Known rows, with every way that one mark hangs from another:
(K616 (K30 K817 (K882 K494))): .01	.02	.19	.31	.52	.00	-.18	.13	.00	-.09	-.25	.35	-.16	.03	-.09	-.06	.22	.12	-.21	.14	-.18
(K494 K198 K882): .14	-.06	.64	-.07	-.03	.38	.26	.04	-.29	.06	.18	-.34	.37	.30	.00	.53	.22	-.21	.31	.55	-.01
(K616 (K30 (K817 K494) K882)): .03	.05	.23	.33	.39	.00	-.24	.13	-.08	-.25	-.21	.36	-.14	-.01	-.08	-.13	.11	.10	-.06	.02	-.09
(K692 K556): -.02	-.04	-.07	.03	-.10	.09	.00	-.21	.04	-.05	-.18	.02	.10	-.11	.01	.08	-.33	-.12	-.09	-.16	.05
(K616 (K30 K817)): .08	-.01	.16	.35	.37	.00	-.11	.07	.08	-.14	-.18	.26	-.04	-.06	-.07	.14	.22	.00	-.20	.14	-.22
(K616 (K30 (K817 K494))): .00	.08	.18	.35	.23	-.17	-.15	.12	.03	-.24	-.19	.20	-.04	.05	-.06	.00	.06	.01	-.09	.01	-.14
(K494 K198 (K882 K30)): .15	-.17	.09	-.22	-.21	.37	.21	.01	-.33	.23	.21	-.39	.23	.11	-.01	.45	.14	-.19	.31	.37	.05
(K616 K30): .10	.00	.06	.33	.21	-.17	.01	.09	.15	-.16	-.13	.01	.09	-.08	.00	.32	.23	-.08	-.17	.10	-.25
(K198 (K494 (K882 (K30 K616)))): -.04	.18	-.37	-.17	-.28	-.30	.15	-.22	.12	-.12	-.09	-.15	.12	-.17	.14	-.28	-.21	-.11	-.17	-.09	.10
(K817 (K494 K198)): -.05	.12	.38	.09	-.41	-.09	.05	.07	-.28	-.24	.26	-.20	.17	.08	.03	.07	-.30	-.18	.40	-.07	.13
(K494 K198 (K882 (K30 K616 K817))): .14	-.15	.22	-.35	-.09	.35	.20	-.06	-.17	.27	.18	-.23	.18	.19	-.02	.30	.24	-.10	.33	.35	.11
(K882 (K30 K616 K817) (K494 K198)): -.07	-.06	-.30	-.32	-.25	-.12	.09	-.08	.03	.38	.18	-.05	-.13	.00	-.02	-.12	-.05	.02	.13	-.10	.10
(K198 (K494 (K882 (K30 K616 K817)))): -.05	.16	-.31	-.16	-.19	-.21	.09	-.23	.08	-.11	-.11	-.03	.06	-.15	.11	-.36	-.21	-.07	-.19	-.07	.12
(K30 K817 K882): .02	-.10	.17	.19	.40	.59	-.23	-.07	-.24	-.06	.12	.50	-.21	-.29	-.07	-.25	.03	.20	-.16	.07	-.02
(K692 (K30 K817 K882) K556): .14	-.17	.13	.01	.25	.25	-.30	-.05	.08	-.17	-.44	.33	-.22	-.05	-.09	-.06	-.32	-.07	-.04	-.36	.13
(K882 (K30 K817) K494): -.18	-.06	-.82	-.01	-.23	-.09	-.07	-.02	-.08	.30	.09	-.03	-.25	-.20	-.02	-.26	-.26	.13	-.25	-.22	-.05
(K198 (K494 K882)): -.05	.22	-.02	.03	-.14	-.19	.13	-.16	.00	-.26	-.12	-.10	.19	-.08	.12	-.21	-.23	-.14	-.20	.06	.03
(K616 (K30 (K882 K494))): .03	.04	.08	.29	.35	-.17	-.06	.15	.07	-.11	-.21	.10	-.03	.01	-.02	.12	.22	.04	-.18	.11	-.21
(K616 (K30 K882)): .12	-.02	.11	.30	.37	.00	-.08	.10	.05	-.17	-.15	.16	-.01	-.13	-.02	.19	.28	.01	-.14	.11	-.20
(K882 (K30 K616)): .02	-.11	-.77	-.22	-.35	-.11	.11	-.16	.28	.21	.26	-.18	-.03	-.42	.09	.05	.01	.03	-.11	-.30	.02
(K817 (K494 K198 (K882 K30))): -.05	.08	.05	-.10	-.49	-.07	.09	.11	-.33	-.07	.18	-.42	.19	.23	.04	.08	-.23	-.14	.40	.01	.17
(K817 K494): -.16	.18	-.05	.19	-.40	-.26	.00	.08	-.08	-.28	.18	-.20	.10	-.03	.08	-.10	-.35	-.03	.07	-.24	.04
(K494 K882): -.02	.03	.04	.07	.00	.15	.17	.05	.01	.01	.07	-.34	.27	.14	.08	.30	.15	.00	-.17	.30	-.14

Rows:
-.14	.11	.15	.16	-.02	.13	-.10	.04	-.16	-.14	.05	.08	.00	.12	-.02	-.21	-.18	.10	-.05	.02	.02 -> (K30 (K817 (K494 K882)))
.00	.10	.21	.30	.26	-.16	-.11	.15	.03	-.21	-.25	.12	.01	.18	-.06	.03	.12	.02	-.09	.11	-.14 -> (K616 (K30 (K817 (K494 K882))))
-.05	-.10	-.50	-.13	-.41	-.10	.11	.01	-.21	.31	.21	-.29	-.06	-.11	.00	.07	-.19	-.10	.12	-.08	.01 -> (K882 K30 (K494 K198))
-.16	.16	-.33	-.11	-.47	-.34	.08	.08	.04	-.09	.10	-.42	.15	.16	.11	-.10	-.21	.03	.09	-.20	.11 -> (K817 (K494 (K882 (K30 K616))))
-.15	.19	.28	-.14	-.02	-.16	.04	-.04	.29	-.08	.07	.05	.08	.25	.05	-.25	.04	.16	.01	-.06	.11 -> (K30 K616 (K817 (K494 K882)))
.11	-.05	.29	.15	-.07	-.01	-.15	.16	.02	-.26	-.01	.02	-.08	.03	-.03	.11	-.21	-.15	.14	-.23	.02 -> (K692 (K30 (K817 (K494 K198))))
-.07	-.12	-.40	-.11	-.25	.08	-.01	-.02	-.28	.33	.17	-.03	-.19	-.09	-.07	-.11	-.20	-.02	.08	-.04	.04 -> (K882 (K30 K817) (K494 K198))
-.04	.04	.56	-.20	.35	.18	-.01	-.09	.10	.12	.12	.38	-.12	.11	-.04	-.28	.21	.20	.08	.11	.11 -> (K30 K616 K817 (K882 (K494 K198)))
.01	-.02	.30	-.11	.39	.31	-.08	-.16	.21	.01	.14	.47	-.14	-.17	.00	-.28	.25	.26	-.10	-.01	.06 -> (K30 K616 K817 K882)
-.02	-.02	.26	.07	.10	.22	.01	.04	-.24	.02	.16	.05	-.01	-.04	.00	.01	.00	.03	.06	.14	-.02 -> (K30 (K882 (K494 K198)))
.13	-.11	.22	-.20	.24	.05	-.19	-.12	.40	-.12	-.43	.31	-.16	.04	-.04	-.09	-.17	-.03	.01	-.42	.19 -> (K692 (K30 K616 K817 K882) K556)
.14	-.19	.17	-.20	-.09	.49	.12	-.01	-.38	.24	.17	-.22	.14	.13	-.06	.32	.14	-.14	.30	.39	.06 -> (K494 K198 (K882 (K30 K817)))
.07	-.01	.39	.27	.52	.08	-.15	.12	-.11	-.08	-.21	.35	-.13	.09	-.11	.01	.25	.05	-.04	.23	-.14 -> (K616 (K30 K817 (K882 (K494 K198))))
.05	.07	.42	.26	.24	-.08	-.09	.15	-.08	-.19	-.21	.11	.04	.23	-.08	.12	.15	-.05	.07	.19	-.10 -> (K616 (K30 (K817 (K494 K198 K882))))
.08	.02	.43	.27	.38	.08	-.21	.13	-.18	-.23	-.17	.36	-.11	.04	-.11	-.04	.14	.02	.11	.10	-.04 -> (K616 (K30 (K817 (K494 K198)) K882))
-.18	.00	-.72	-.22	-.23	-.29	.03	-.08	.24	.34	.10	-.06	-.20	-.12	.03	-.29	-.10	.18	-.21	-.27	.01 -> (K882 (K30 K616 K817) K494)
.15	-.09	.11	-.22	.07	-.12	-.07	-.08	.47	-.14	-.39	.06	-.03	.02	.03	.09	-.17	-.11	.03	-.46	.16 -> (K692 (K30 K616 K882) K556)
-.02	-.07	-.45	-.24	-.35	-.03	-.02	-.13	.05	.15	.24	.01	-.13	-.25	.01	-.20	-.13	.04	.15	-.31	.16 -> (K882 (K30 K616 (K817 (K494 K198))))
-.06	-.04	-.41	-.34	-.42	-.30	.21	-.05	.11	.36	.23	-.31	.00	-.02	.05	.05	-.04	-.05	.16	-.13	.07 -> (K882 (K30 K616) (K494 K198))
-.02	.07	.39	-.23	.10	-.07	.16	-.05	.21	.08	.18	.02	.07	.08	.07	-.02	.22	.09	.12	.06	.07 -> (K30 K616 (K882 (K494 K198)))
.09	.01	.29	.24	.34	-.09	-.03	.15	-.03	-.09	-.17	.10	.00	.06	-.04	.19	.26	-.03	-.01	.19	-.17 -> (K616 (K30 (K882 (K494 K198))))
-.16	.02	-.84	-.25	-.40	-.46	.16	-.05	.32	.32	.15	-.31	-.07	-.14	.10	-.11	-.10	.09	-.18	-.31	-.02 -> (K882 (K30 K616) K494)
-.02	-.06	-.38	-.21	-.07	.12	.12	-.05	.13	.22	.07	-.23	.08	.03	.05	.07	.17	.11	-.15	.11	-.02 -> (K494 (K882 (K30 K616 K817)))
-.02	-.10	-.45	-.06	-.07	.26	.04	-.01	-.09	.19	.06	-.22	.05	-.03	.02	.09	.06	.08	-.19	.15	-.06 -> (K494 (K882 (K30 K817)))
